Every row comes from one small tree of marks. Brackets hold a mark, then the marks that hang from it, in the order of their numbers. Every link used is in the known rows. Which tree was each row made from?
Known rows
{q_251 q_389}: [ 23   0  -8   8  -4  -5 -21  -8  -3   9  16  13  12  -4  -5 -11   2  -7
 -22   3]
{q_225 {q_389 {q_633 q_810}}}: [  3  -1  24  -4   9   1 -17   6 -12  14 -35  10   2  -3  -7  16 -11   2
   8   7]
{q_251 {q_810 {q_389 q_225 q_633}}}: [ -7 -20  -4  -1 -10 -20  20   2 -21 -36  16  -3   0   1  -3  18   6 -15
  23 -23]
{q_251 {q_810 {q_633 {q_389 q_225}}}}: [-23   3  -4  -2  13 -13  10 -12   5 -13 -14 -29   0  -1  -8   1 -11 -14
  -4  -8]
{q_577 {q_225 q_389}}: [  6  -1  -1   3  -8  -2 -16 -12  16  33 -10  18   4   8  -1 -13  10  19
 -31  22]
{q_633 {q_389 q_225}}: [ -3  -8   7   5   6  10   7   1  -3   6 -12  -4  17  -1   2   4 -11   3
   2   3]
{q_225 {q_389 q_633}}: [  3   0  27   3   3   2  -8   7 -21   7  -3  17   5  -6  -2  12   1   4
 -12   6]
{q_810 {q_389 q_225} q_633}: [-11  19 -16   4  -3 -22   5   0 -10 -22   1 -13 -13  -6  11  15  10 -12
   4 -19]
{q_577 q_225}: [ 18  -8 -19   3  -6   0 -20  -8   7  23   6   7  16  13   5  -6   6   7
 -38  28]
{q_251 {q_389 q_810}}: [ 20  -9  -3  10 -11   6  -9 -11   4  -4  21   4   8   5  -5 -11  -3 -10
  -6   5]
{q_577 {q_225 {q_389 {q_810 q_251 q_633}}}}: [-15  25  -2  -4  -7   3   1 -11  20   9   6  -8 -14  12   1 -15   7   7
 -14  10]
{q_389 q_225 q_633 {q_810 q_251}}: [ -5  -8  19  -3 -17  17  26  19 -35 -29  34  -8  11  10   6  15  -4 -11
  22  -9]
{q_577 {q_225 {q_389 q_633 q_810}}}: [ -5 -13  20   1 -11   7   4  -8   8   8  -4   7   8  24  -6   7  -3   9
   0  17]
{q_220 {q_225 {q_389 {q_633 {q_810 q_251}}}}}: [  7  -6  11 -12  23   2 -17  16   6  11 -17  21  -3  -7 -17   5  -5   8
  14   0]
{q_220 {q_225 {q_389 q_633}}}: [  9 -15  22  -3  20  -4 -16   7   1   8  -2  26   2  -4 -16   9   2   6
 -13   6]
{q_389 q_225 {q_810 q_251 q_633}}: [-14  17   0  -4 -13   5  16   6 -16 -23  26 -26  -7   4  12   1   0 -14
   3  -9]
{q_251 q_810}: [ 19 -17 -12   2  -1  -3 -12  -5  -5   5  18  -2   2  -7   2 -14   7  -6
 -32  11]
{q_220 {q_225 q_389}}: [ 15 -12   5   0  12  -3 -23  -2  20  26  -1  23  -6  -9 -11 -13  10  14
 -27  10]
{q_810 q_389}: [ 19  -1 -19  10   2  -3  -7   3  -4  -1  13  10  -6 -11  12  -2  11   3
  -9   3]
{q_810 {q_389 q_225}}: [  4  -4 -14   3 -12  -8   8   4 -12 -13  10   2  -4  -5  13   6  10   0
  11 -15]

Write each row's tree
[-18  24   0  -1  15   3  14   7  -7  -9  -4 -19   3  -7   6   3  -7  -6
   0  -8] : {q_810 q_251 {q_633 {q_389 q_225}}}
[-16   7 -24   0  -6 -31  13  -8  -4 -33   6 -20 -19  -5   4   6   9 -18
   4 -25] : {q_251 {q_810 {q_389 q_225} q_633}}
[  8 -20  11   0   6   9  -9  -3  27  15   6  16 -11   0 -10 -16   6  12
 -11  11] : {q_220 {q_225 {q_389 q_810}}}
[ 19  10 -27  -2   5   3  -7  14  -1   2  -3   6 -11 -19  11  -5   3   4
  16  -3] : {q_633 {q_810 q_251 q_389}}
[ -9  -4  10   1  -2  27  28   7   0  -8  11 -12  11   3   7  -6 -11   5
  24  -2] : {q_633 {q_389 q_225 {q_810 q_251}}}
[ -5  13   5  -6  13   3  -4   2  21  -1  15   1 -25  -8  -7 -17   7   3
 -10   0] : {q_220 {q_225 {q_389 {q_810 q_251 q_633}}}}
[  6   7  -6  -1 -17  -4   2   2 -16  -8  28   7  12  -1  -1 -10   3 -10
   4 -16] : {q_810 {q_251 {q_389 q_225}}}
[-18  15   4   3  14  -2   5  -4  -3  -5 -20 -21   7  -1   2  12 -13  -8
  -4  -2] : {q_810 {q_633 {q_389 q_225}}}
[ -7  30  -9   0  -9 -18  -1  -1 -15 -18  20 -11   2  -1  -3  -1   3 -20
  -3 -23] : {q_810 {q_251 {q_389 q_225}} q_633}
[ -9 -17  12   5  -2  21  21  -4   4  -3  -5 -14  13   8   2   2 -14   2
  17   4] : {q_633 {q_389 q_225 q_810}}
[ -4 -11   2  -2  12   9   0   0   4  12 -42 -11  15   1  -4  10 -22   2
  20   3] : {q_633 {q_389 q_225} q_810}
[  2   5 -23  -6  -7  -2   8  12  -9  -9  -6  -4  -9  -9  12   4   2   0
  35 -19] : {q_633 {q_810 q_251 {q_389 q_225}}}
[ -8  17  16   3   1   3  -4  -8   6   4  -4  -9 -18  -3   6  -4   2  -2
 -14   6] : {q_225 {q_389 {q_810 q_633}}}
[-13  14   0   2  -6  -4  -6 -20  25  12 -11  -8 -12  18  -2  -8   3   5
 -20  16] : {q_577 {q_225 {q_389 {q_810 q_633}}}}
[  3  -6 -16  -3  -6  -9   0   4  -2  -4 -22  -2  -5  -5   7  11  -1  -3
  30 -12] : {q_633 {q_810 {q_389 q_225}}}
[  3 -24  28  -2  12   5  -3   4  10  -1   6  18  -3   6 -16   6  -2   6
   2   5] : {q_220 {q_225 {q_389 q_633 q_810}}}
[ -5   2  -3  -7  12  14   8   9  -1  10 -27  -9  12  -4   1   0 -18   4
  26  -2] : {q_633 {q_389 q_225} {q_810 q_251}}
[ -1  -6   9  -6   4  -5 -19  -6   8  24 -42  12  10  15 -13  15 -11   9
   4  17] : {q_577 {q_225 {q_389 {q_633 q_810}}}}
[  0  -8   4   4 -13   8  -1 -15  24  22  -3   9   0  18  -1 -16   6  16
 -14  24] : {q_577 {q_225 {q_389 q_810}}}
[  3   7 -17   1 -13  -3  17  13 -17 -16  25   4  -6 -11  17   0  14   2
  16 -18] : {q_810 q_251 {q_389 q_225}}
